Each row comes from the steps of one path. Every step used is in the known rows, and no mark comes twice. Write the path behind each row, first mark first.
Known rows:
varuro-vivat: [ -9  18 -12   0   1   8  -3  -3   8  -5 -10   4  21  -9   6  -8  18   6
  -1 -22   3   5   5  -5  -2  -9  -3  -3  -6  14   8  -9   5  12   2   0]
vivat-varuro-neral-puni-dobipu-ganok-takad: [ -3   1 -31  11 -16  14  -4 -15   3 -12 -19  -5  11 -18  13 -12 -25 -13
  -2 -12  10 -12  12 -27   7   2   9   9 -31  20   8 -20   0 -26  -1 -15]
dobipu-ganok-fabeg-keged: [ -9  22 -24   4  -3  14  -4 -14   2 -23  -9   2  19  -8  -1 -13  20   1
   8  -5  15 -12  17  -8  12  -4   4  -1 -14  15   9  -5  -1  -1  11   0]
sufa-fabeg: [-12  23 -23   4  -6   6   0   2   4  -6 -14   1  15 -10  17 -14   6  -3
  -1 -18  15  -1   5  -8 -10 -13   4  -4  -8  17  15   1   0  11  20  -5]
ganok-fabeg-keged: [ -7  20 -25   5  -8  13  -4  -8   1 -22 -12   6  21 -10   3 -12  25   9
   5 -11   6  -9  23 -13  12 -11   3  -9  -8  10  14  -1  -7   2   7  -1]
lokod-vizug: [ -8   5 -32   0  -1   9   0  -7   2  15 -14  -2  11 -12  18  -3  29   7
  -1  -9   3   3   7 -15  -7 -13  -7  -8 -19  16   9  -8   1  19 -17  -7]
vivat-varuro-duner: [-12  12  -7   3  -7   8  -4  -8   3 -18  -1  -4  23 -18  14  -6 -19   0
   2  -7 -10   4  15 -20  -7  -2  -5   8  -3   4  10  -6  -7   8   7  -3]
neral-puni-dobipu: [ -5  16 -25   8 -11   5  -4   1  -5   9 -15   0   9 -15  29  -3  -1  -1
  -2 -21  15   1  14 -20   2 -14   9   1 -33  22  12 -10   1  -3   1  -7]
vivat-varuro-neral-vizug-lokod: [ -9  17 -12   7  -8  14  -5  -9  -4 -20 -18  -6   8  -8  11 -15 -15  -1
  -3  -8 -11 -15  -6  -6   3   8  -2 -12  -5   4   7 -18   2   3   8   0]
vizug-lokod: [-13  15  -3   8  -9   8  -5   0   1   7 -14  -6  10  -9  22 -14 -13   7
  -2  -8   5  -5  -3  -8  -8  -2  -2  -4 -15  15  11 -10   4  13  15  -4]
keged-fabeg: [-13  27 -23   1  -9   5  -2  -2   2  -1 -10  -1  15 -14  10 -14   8  -4
   3 -10   8  -1  13 -14   1 -10   5   2 -14  15  14  -4   2   8  -9  -8]
varuro-neral-puni: [ -7  11 -21   4  -5   6  -7  -8  -4 -11 -10   6   6 -12  15  -4  -1  -3
  -1 -27   9  -5   9   6   0 -17   5  -6 -20  17   6 -17   7  -3  -8   3]
vizug-neral: [ -8  11 -11   3  -4   8  -5  -7  -4  -6  -5  -1  11 -12  12 -11  -6   6
   2  -5   5  -4   3 -18  -8  -2   6 -13 -19  17  14  -8  -1   3   2  -4]
neral-varuro-duner-puni: [-13  15  -8   8  -2   2  -4   4  -1   5  -1   6  14 -18  28  -5  19   6
   0   0  -3   0  23  -1 -17 -11  -1   5 -17   7  15  -2   1 -13  14  -4]
lokod-vizug-neral-puni: [ -4   0 -34   2   2   4  -6  -8  -6  13 -19   2   0 -17  18   0  11   3
   1 -13  -2 -13  -2 -20  -2  -9   1 -19 -35  13   9 -10   0  -2 -23  -5]
puni-dobipu-ganok-fabeg-keged: [ -7  23 -25   8 -10  14  -2  -9   1 -16 -12  -2  18  -9  10 -12  23   0
   6  -4  22  -7  32 -24  16  -1   4   0 -25  22   9  -4  -3  -8  29  -4]
sufa-fabeg-keged: [-10  15 -21   8  -4   5  -5  -3   5 -25 -20   0  17  -9   5 -15  16   9
   3 -26  14  -7  12  -4  -1 -13  -1  -9  -8  14  14   4  -6   3  29  -2]
dobipu-puni-duner-varuro-vivat: [-11  32 -17  -4   4  -1  -6  -6   6  -6 -12   4  26 -12  32 -22  16  18
  -1 -26  -9  16 -15  -7  -5  -4   8  21 -30  11  13 -14  11   7  -8  -3]
vivat-varuro-neral-puni-duner: [ -8  19 -17  -5  -8   5  -3  -9  -3  -9 -15   0  12 -18  23 -14  -7  -3
  -2 -30  -6  -6   6 -19   8  -5   7   6 -22  10   6 -22   3  -7 -10  -2]
lokod-vizug-neral-puni-dobipu-ganok-fabeg: [ -4  15 -45   1  -4  11  -1  -9  -7  18 -19   1   0 -16  24  -4  18 -14
   3   2  10 -17  17 -38  13   2   6 -10 -47  20   7  -9   1 -17   1  -9]
varuro-duner-puni: [-12   9  -8   3   0   5  -8   0   3   4   3   7  18 -12  28  -7   7  -1
   3  -9  -3   5  19   1 -20  -9  -4  12 -19  11   8  -3   0  -4  23  -1]
puni-duner-varuro-neral: [ -9  26 -16  -3  -5   2  -6  -5   0 -13  -2   0  19  -9  27 -24   9   8
  -1 -16  -8  11  11 -16 -10  -6   4  17 -24  11  10 -13   9   2   8  -6]
vivat-varuro: [ -9  14 -19   6 -12  12  -4  -9   2 -11  -7  -3  21 -15  10 -13  -8   5
   0 -11   1   1   1 -24  -2  -3   0  -2  -4   9  16 -11  -2  14  -8  -9]
neral-puni-duner: [-10  26 -16  -6  -4   0  -1   2  -3  15 -16  -1  12 -15  32  -9   5   2
  -2 -26   4  -2   1 -15   0 -14  13  10 -34  15   9 -14   4   2 -15  -1]
takad-ganok: [-13  26 -14   7  -6   7  -1  -4   9  -7 -10   1  11  -8   9 -10  -4   1
   2 -15   7  -2  -3 -11 -13  -7   4   5 -12  19  10 -10   4  11  13   2]
vivat-varuro-duner-puni: [-12   8 -11   5  -5   8  -9  -6   5  -7   1   4  24 -17  23 -12  -7  -2
   3  -8 -12   2  15 -15 -14  -1  -7  14 -10   3  10  -5  -4  -5  20  -6]
varuro-neral-vizug-lokod: [-10  19  -9   5  -2  11  -4  -3  -5  -8 -16  -3   3  -3  17 -10  -1  -1
  -3  -9  -2 -13  -1   9  -3  -1   1 -12 -14  12   5 -16   6   4  13   4]
varuro-duner: [-13  15  -4   0  -2   4  -3  -3   2  -8   0  -1  17 -14  20  -1  -5   0
   2  -8  -1   7  19  -6 -12 -11  -1   8 -13  13   7  -4  -2   8  10   1]
lokod-vizug-neral-varuro-vivat: [ -7   8 -23   3   7   5   0  -3  -1   6 -20   2   6 -16   6  -2  45  15
  -2  -4  -9  -9   8 -21   0  -2  -7 -27 -17   8  12  -7   1  -3 -12  -6]
neral-puni-dobipu-ganok: [ -7  16 -25   7  -6   5  -4  -4  -4   8 -13  -4   6 -13  25  -4  -6  -9
   0 -15  24  -2   8 -15   1  -7  11   9 -40  27   7 -14   7  -6   5  -6]
takad-ganok-dobipu-puni-duner-varuro: [-14  38 -19   0  -7   0  -7  -5   9  -6 -12   0  11 -13  33 -25  -2  11
  -4  -7   1   6 -23 -30 -17   1  21  33 -39  14  15 -17   9   2  -7  -5]
duner-puni-neral-vizug-lokod: [ -8  18  -4   7  -5   7 -12   2  -6  27 -18   0   6  -7  38 -20  15   2
  -3  -6  -3 -14  -8  -8   0  -2   9  -6 -29   9  12  -5   1  -9  15  -6]
lokod-vizug-neral-varuro-duner: [-11   5 -15   3   3   1   1  -3  -6   4 -10  -3   2 -21  20   4  20   9
   1   9 -13  -8  22 -21 -10  -5  -5 -17 -23   7  12  -2  -5  -7  -4  -5]

Write each row's path:
[-10  24 -12   7  -3  10  -3   2  -4   6 -20  -6   7  -5  21 -10  -3   4
  -3  -4  -2 -11 -11  -1  -6   0   4  -9 -17  10  11 -10   2  12   3   0] | neral-vizug-lokod
[-11  11  -9   5  -1   5  -6  -2   4  10   3  -1  15 -10  35  -8   4 -11
   3  -2  12   7  27 -10 -16   0  -2  23 -36  23   3  -6   5 -16  45  -4] | varuro-duner-puni-dobipu-ganok
[ -8  12 -21   8  -6   9  -6  -3   1  17  -3  -1  14  -8  31 -15  14  -6
   1  -5  22   4  13 -15 -11   0   2  13 -37  27   9  -9   9  -8  30 -10] | duner-puni-dobipu-ganok
[ -8   9 -16   5 -11  13  -5 -15   1 -25  -4  -1  18 -13   6 -14  -6   0
   0 -15   1   0  10 -15   0  -3  -3  -5  -2  12   9 -16   1   5   0  -4] | vivat-varuro-neral
[-16  34  -9  -6  -6   3   0  -5  10   6 -17  -1   7 -13  32 -15   4   4
  -5 -11  13  -1 -17 -22 -10  -2  22  22 -37  23   9 -20   7   3  -8   3] | takad-ganok-dobipu-puni-duner
[ -6  12 -22   6  -6   6  -5  -9  -5  -5  -9  -2   2 -10  22  -5  -5 -13
   0 -19  24  -3  17  -4   4  -7   7   6 -38  29   1 -19  11 -15  14  -2] | varuro-neral-puni-dobipu-ganok
[ -9  21  -1   4  -4   3  -4   0  -2   7 -13   2  14 -17  16  -9  35  11
  -5 -14   3  -1  12 -19  12 -14   9 -12 -11  10  16  -5   1  -7  -8  -7] | puni-neral-varuro-vivat
[-13  34 -17  -1  -6   1  -8 -11   8 -20 -10   3   8 -11  29 -25  -1   6
  -4 -11   1   4 -12 -18 -15   1  18  29 -37  16   9 -22  12  -7   1   0] | takad-ganok-dobipu-puni-duner-varuro-neral
[ -3  12 -20   8  -9   4  -6  -1  -9   5 -14   0   3 -16  26  -5 -12   0
   0 -15  10  -7  12 -30   2  -4  11 -11 -40  21  13  -9  -2 -14   9  -6] | vizug-neral-puni-dobipu
[-11  16   8   4  -1   3 -12   3  -5  19 -11   0   8 -10  43 -13   4  -5
  -1  -2 -14 -12   6  -4  -5  -2   4   4 -29   4   6  -1  -3 -16  30   0] | varuro-duner-puni-neral-vizug-lokod
[-10  30 -19  -2  -5   1  -5   1   0   2  -6  -3  23 -11  30 -23   7  13
  -1 -11  -8  12   3 -27 -13  -6   6  20 -27   9  17  -8   4  10  -1 -11] | puni-duner-varuro
[ -8  29 -26  -1  -5  -3  -8   2  -3   5 -12   1  16 -15  34 -18  -1   7
  -1 -21  -8   4  -5 -22  -8 -11  12  21 -35   6  15 -11   6   0 -14  -9] | neral-puni-duner-varuro
[ -3  14 -33  13 -11   3 -12  -4  -6 -15  -7   4  11 -13  27 -12  -6   2
  -2 -20   2   7  18 -17  -2 -11   4   8 -33  15  12 -12   6 -13  11 -10] | duner-varuro-neral-puni-dobipu
[ -9   8 -21   5  -6  13  -1  -9   9   2 -12  -6  17 -12   8 -13  -6  -2
   1   2  14  -6  -1 -12 -12  -5   9   9 -22  22  13 -10   1   1 -11 -12] | dobipu-ganok-takad
[-10  34 -11   1  -2   3  -6   1  -5  -6 -16  -6   9  -4  32 -25   2   6
  -4  -8 -19  -5  -5  -8  -8   5   4   9 -28   4   9 -15   9   0  16  -3] | puni-duner-varuro-neral-vizug-lokod
[ -5  15 -36  -4   2  -3  -8  -3  -7  16 -19   0   7 -17  33 -16  13  10
   1 -12 -20  -6  -6 -37  -7  -3   4   4 -48   4  13  -9   2  -6 -19 -13] | lokod-vizug-neral-puni-duner-varuro
[ -6  18 -25   4  -4  15  -3 -12  -4 -27 -10   0  14  -9   5  -9   5  -2
  -1 -11  -6  -6   3  -7   2  -1   3 -10  -3   7   9 -17   0   6 -10  -1] | vivat-varuro-neral-vizug
[-13  39 -24   3 -10  14   2  -4   9  -8 -10   8  16  -9   8 -14   5  -6
   4  -6   5  -8   6 -18  -1  -5   9   3  -8  15  12  -5   1   7  15   3] | takad-ganok-fabeg
[-10  19  -2   3  -8   7 -11  -6  -8  14 -22  -5  -2 -13  38 -13   1   5
 -11   2   9 -13 -22 -15   7  -2  25  -5 -36  13  12 -14   1  -1 -21  -3] | ganok-dobipu-puni-neral-vizug-lokod
[ -6  20 -22   1   1  11  -2  -6  -5 -16  -9   2   9  -5  10  -4  18  -2
  -1 -13   2  -3   7   9  -2 -10   6 -11 -12  16   6 -14   4   5  -6   5] | varuro-neral-vizug
[-10  23  -1   6  -5   5  -8  -8  -8  11 -23  -4   4 -11  40 -14  -4   6
  -4 -10   5  -9 -24   3   9  -6  19  -9 -33  16  12 -11   3   4 -11   0] | dobipu-puni-neral-vizug-lokod
[ -9  14  -7   4  -8   4  -8 -14  -4   5  -9   1  13 -16  35 -13   7   8
  -1 -16  16   6  -8  -5   7 -17  18  -3 -29  24  15 -10   3   5 -19  -3] | dobipu-puni-neral
[-13  30   0   7  -8   6  -9  -6   1   8 -26  -4  -6 -10  32 -15  -7   2
  -8   0   7 -20 -32 -16   2   3  26   2 -36  15   9 -16   3  -5  -3   3] | takad-ganok-dobipu-puni-neral-vizug-lokod
[-12  35 -14   1   0   2  -8  -7  -6 -10 -19  -4   9  -6  42 -25  -3  11
  -4 -13 -14  -1 -21   9  -6   4  11  10 -37  10  10 -20  13   0   1   1] | dobipu-puni-duner-varuro-neral-vizug-lokod
[ -8  34 -27  -2   3   2  -5 -10  -6 -18 -11   2  14  -8  36 -19  15   9
  -2 -16 -10   8 -12   7  -6  -6  16  13 -35  13  11 -19  11   2 -18   1] | dobipu-puni-duner-varuro-neral-vizug
[ -6  14 -32   9  -6   3 -14  -8  -5 -21  -5   8  11 -12  16 -13  -8   3
   0 -21  -3   1   2  -1  -7 -14   4   6 -23   8  12 -14   9  -5  -7  -5] | duner-varuro-neral-puni
[ -9   3 -20   8   3   2  -2  -2  -5  21  -7  -3   0 -18  35  -3  31  -2
   3  17   0  -7  30 -26 -14   7  -5  -1 -47  16   8  -4   2 -30  30 -11] | lokod-vizug-neral-varuro-duner-puni-dobipu-ganok
[ -9   8 -13   8 -11   8  -7  -2   3   0  -1   0  23 -17  34 -11  -5  -4
   1  -8  -6   7  30 -32 -10   3  -7  15 -21   9  11  -4  -6 -13  38 -10] | vivat-varuro-duner-puni-dobipu
[ -7  22 -12  -6  -2   0  -3  -1  -7  11 -15   0   7 -17  28 -12  -5   2
   1 -19  -1 -11  -1 -24  -1  -4  16  -2 -39  15   9 -13   1 -10  -7  -1] | vizug-neral-puni-duner
[-14  23 -16   6  -7   7  -5 -10   9  -7 -13   3   5 -12  18  -9  -5   4
  -4  -7  18  -2 -18 -13 -12  -5  17  11 -26  22  11 -18   6   7 -10   2] | takad-ganok-dobipu-puni
[ -9   9 -10   6  -6   5  -6   3   3  11   1   3  17 -13  39  -6   8  -3
   1  -8   2  10  34 -16 -15  -6  -3  15 -29  18   8  -1  -1 -12  42  -5] | varuro-duner-puni-dobipu
[ -8  16  -4   0   3   3 -10   0  -5  12  -3   6  14 -12  36  -7  24  -6
   1  -6  -9  -2  15  -6  -5 -12   9   7 -27   7   7   0  -5 -14  11   0] | varuro-duner-puni-neral-vizug
[ -4  11 -22   7 -10   6  -5  -4  -5  -4 -12   3   4 -13  26  -4   0  -5
  -2 -25  15   1  24 -10   5 -14   6  -3 -30  24   6 -15   5 -12  11  -2] | varuro-neral-puni-dobipu
[-14  19   5   6  -6  -2  -4  -8  -7   0  -6   0  10 -25  40  -4   8  10
  -2  -4   5   4  11  -2   4 -17  18   0 -27  14  16  -5  -1 -10 -14  -1] | dobipu-puni-neral-varuro-duner
